Each row was made from one path, in order. Every step used is in the known rows, and no mark comes twice. Write each row's path.
(in the rows, 128 means zero)
Known rows
baki, doduv: [124  99 144 117 128 128 126 104 146 128 109 154 142 151 136 126 109 159
 117 122 130 137 112 102 120 124 118]
sogil, doduv, dudor, fasapal: [142 130  87 107 141 151 162 145  77 109 149 141 128 162 111 161 126 165
 112 106  95 135  99 132 138 141 141]
dudor, fasapal, kilobo, doduv, sogil: [145 111 136 124 153 108 114 125 139 165 148 104 145  69 118 118 102 153
 131 164 132 153 134 121 119 170 115]
kilobo, doduv, baki: [125 135 131 140 122 141 131 140 150 157 150 123 152 101 130  80 147 138
 118 143 130 117 113 140 110 160 128]
neve, baki, fasapal, kilobo, doduv, sogil: [133 130 116 161 121 148 107 122 160 145 111 115 130  31 124 144 123 119
 138 149 141  82 139 146 117 117 113]
sogil, doduv, kilobo, fasapal: [125 150  99  94 131 153 133 157 119  91 121  81 115 148 129 129 148 106
 117 117 116 130 135 140 140 113 132]
fasapal, baki: [101 130 144 137 124   4 128 117 118 164 125 134 134  74 133 136 145 128
 126 114 132 114 130 132 113 119 132]
neve, baki, doduv, dudor, fasapal: [137 131  90 132 135 173 150 118  88  87 120 173 146 217 127 143 139 160
 120 113 104 111 117 149 132 134 144]
dudor, fasapal: [124 135 164 127 145  68 133 124  97 157 164 158 149 184 131 128 139 172
 123 121 101 125 114 107 127 172 116]
neve, baki, fasapal, kilobo, doduv: [122 164 152 172 106  88 120 128 142 144  94 127 149  35 129 145 132 127
 129 141 135  89 140 124 132 125 110]
sogil, doduv, kilobo: [130 159  97  92 117 122 144 159 122 118 123 125 124 172 126 146 140 118
 111 120 108 109 119 110 114  99 132]
robazis, fasapal: [126 168 153 119 123 127 112 147 156 183 168 151 129 141 125 137 137 149
 137 109 117 124 130  75 131 155 121]
baki, fasapal: [121 111 169 148 130 145 126 121 121 139 139 154 118 156 130 136 131 136
 132 115 121 103 101 110 128 127 107]
neve, baki, doduv, kilobo, fasapal: [127 155 102 117 122 189 121 130 130  69  96 110 132 207 144 113 167 100
 122 124 126 102 149 158 137 106 136]
baki, fasapal, kilobo, doduv: [129 121 175 154 125 111 120 127 147 149 105 113 133  50 125 126 100 131
 133 146 142 142 124 101 137 130 100]
neve, baki, fasapal, kilobo: [121 168 140 172 107  92 115 134 125 145 102 173 133 115 132 175 125 124
 141 129 126  60 136 117 133 117 109]
robazis, fasapal, baki: [116 163 148 129 121  39 114 143 138 181 147 133 128  74 124 139 145 126
 141 101 135 113 146  92 127 140 132]
neve, baki, fasapal, kilobo, doduv, dudor: [136 153 109 164 110 168 138 134 123 111 102 125 121  58 120 154 131 117
 134 136 131 109 130 167 141 109 128]
dudor, doduv, kilobo, fasapal, baki: [122 129 126 100 127  43 132 125 102 107 145  70  98 121 135  85 140  91
 132 125 128 122 138 135 147 116 132]
baki, fasapal, kilobo, doduv, dudor: [141 107 140 147 128 200 139 133 122 122 112 111 104  54 114 137  98 117
 139 141 140 160 113 140 146 118 122]
doduv, kilobo: [126 157 135 103 126 129 133 141 124 141 144 134 121 222 136 122 153 114
 125 133 111 106 124 125 109 113 126]
kilobo, fasapal, baki: [102 124 144 135 136  27 116 114 115 129 124  85 129  53 133 118 152 111
 127 106 142 135 140 155 140 132 131]
neve, baki, doduv, kilobo, fasapal, robazis: [128 154 107 128 119 169 119 114 127  52  85 102 127 198 145 129 168  70
 119 129 138 158 181 195 133  74 151]
dudor, fasapal, baki, doduv: [120  93 153 130 145  33 134 108  93 120 106 144 154 147 131 118 116 148
 123 116 134 149 128 110 122 139 127]

Write each row's path
[131 112 103 153 119 204 141 165 121 109 127 159 123 147 121 133 118 128
 131 114 123  88  94 105 122 125 122] -> sogil, doduv, baki, fasapal
[118 153 144 166 113 123 127 126 118 138 127 169 133 161 136 156 162 132
 128 111 111  54 118 139 124 123 114] -> neve, baki, fasapal
[138 123 137 129 146 124 152 104  89 104 154 109 133 131 118 124 144 133
 109 138 118 218 130 189 135 135 150] -> kilobo, doduv, dudor, fasapal, robazis
[130 112 147 170 125 184 128 131 121 106 144 166 114 191 132 121 137  90
 140 130 137 144 126 153 118 113 133] -> doduv, baki, fasapal, robazis
[129 124 121 121 115 102 135 136 133 153 177 159 128 182 133  92 117 151
 129 140 113  87 101  92 125 161 126] -> dudor, doduv, baki
[132 139 132  89 118  92 142 131 124 133 161 130 108 221 134 104 126 128
 122 137 103  95 115  91 124 117 119] -> dudor, doduv, kilobo
[111  91 139 129 127  47 129 101 128 124  87 137 141  96 134 123 113 136
 121 114 148 138 133 116 115 110 132] -> fasapal, baki, doduv
[147 144  89 133 126 156 139 124  90  94  96 176 143 198 124 167 108 150
 131 132 121 123 140 140 139 129 142] -> neve, baki, doduv, dudor, fasapal, kilobo
[133 136 121 122 123 133 137 123 135 142 115 107 122  54 118 138 109 133
 126 147 135 162 130 144 135 125 137] -> fasapal, kilobo, doduv, dudor
[123  72  96 120 141 158 136 105 104  64  95  90 110  81 126 120 122 107
 133 104 152 180 132 178 151 109 153] -> kilobo, fasapal, baki, doduv, dudor
[119 145 118 137 113 101 126 109 148 118  99 166 161 159 140 143 142 157
 113 117 122  92 132 127 117 121 127] -> neve, baki, doduv
[131 180 154 123 116  92 103 150 162 198 135 156 130 110 122 159 101 141
 152 127 133 130 155  59 140 154 114] -> robazis, fasapal, kilobo
[143 176 134 140 111 159 106 179 178 187 147 129 137  65 118 102 114 131
 150 151 147 141 153  76 135 182 126] -> robazis, fasapal, kilobo, doduv, baki
[123 147 136 107 138 170 122 138 121 105 148  90 110 188 137 107 164  94
 130 126 120 134 134 150 139 126 128] -> doduv, kilobo, fasapal
[129 122 164 150 125 121 116 129 131 151 112 153 118 122 128 154  94 128
 146 135 136 122 125  88 136 120 105] -> baki, fasapal, kilobo
[123 139  89 128 114 136 139 162 135 131 134 156 141 150 125 131 131 138
 117 120 119  90 105 114 114 139 136] -> sogil, doduv, baki
[123 146 158 133 123  53 120 121 159 182 116 110 151  32 128 125 109 146
 120 154 139 148 140 114 128 141 117] -> fasapal, kilobo, doduv
[133 107 134 105 139 188 120 111 132  55 100  90 117 204 140 111 137  75
 124 133 146 207 165 165 136  85 142] -> baki, doduv, kilobo, fasapal, robazis
[135  85 102 112 136 155 102 124 167 132 127 120 118  64 120 131 107 128
 146 112 153 129 140  91 110 122 136] -> robazis, fasapal, baki, doduv, sogil
[124 149 141 116 135 146 122 122 121  93 139  89 110 185 138 120 166  65
 130 132 132 180 161 185 133  94 144] -> doduv, kilobo, fasapal, robazis
[147  87 115 111 150 201 152 114  87  95 134 157 131 228 122 131 109 161
 125 119 114 163 102 127 135 146 134] -> baki, doduv, dudor, fasapal
[131 112 104 161 119 179 137 149 120  96 119 152 120 144 122 147 124 100
 129 117 134 136 120 138 120  96 138] -> sogil, doduv, baki, fasapal, robazis
[134  90 106  99 134 121 123 101 146 160 177 130 108 130 127 120 105 158
 125 136 113  89 103 101 119 139 123] -> dudor, doduv, sogil
[128  99 125 116 141 145 118 106 168 156 154  93 134  61 125 111 133 146
 112 146 129 127 113 141 102 139 121] -> kilobo, doduv, sogil
[121  50 105 118 152 155 106  94 140  82 105  78 117  50 129 111 117 110
 136 117 163 155 136 161 126 116 138] -> kilobo, fasapal, baki, doduv, sogil
[135 128 125 118 149 159 150 123  72 132 170 153 127 201 120 136 135 158
 128 117  98 139 101 145 135 157 138] -> doduv, dudor, fasapal
[131 135 136  87 131 135 132 130 117 107 163  86 100 182 136  83 134 112
 128 133 112 118 124 117 154 134 118] -> dudor, doduv, kilobo, fasapal
[135 110 119 119 134 109 108 118 175 172 129  96 132  17 123 127  99 140
 129 164 145 142 139 126 110 137 122] -> fasapal, kilobo, doduv, sogil
[131 145 132 144 117 110 121 150 161 167 126 129 148  74 127 101 118 130
 131 163 144 133 136 116 120 154 128] -> fasapal, kilobo, doduv, baki
[133  86 101 111 130 207 144 108 128  92 108 149 122 179 127 138 113 147
 121 117 126 156 103 138 127 111 141] -> baki, doduv, dudor
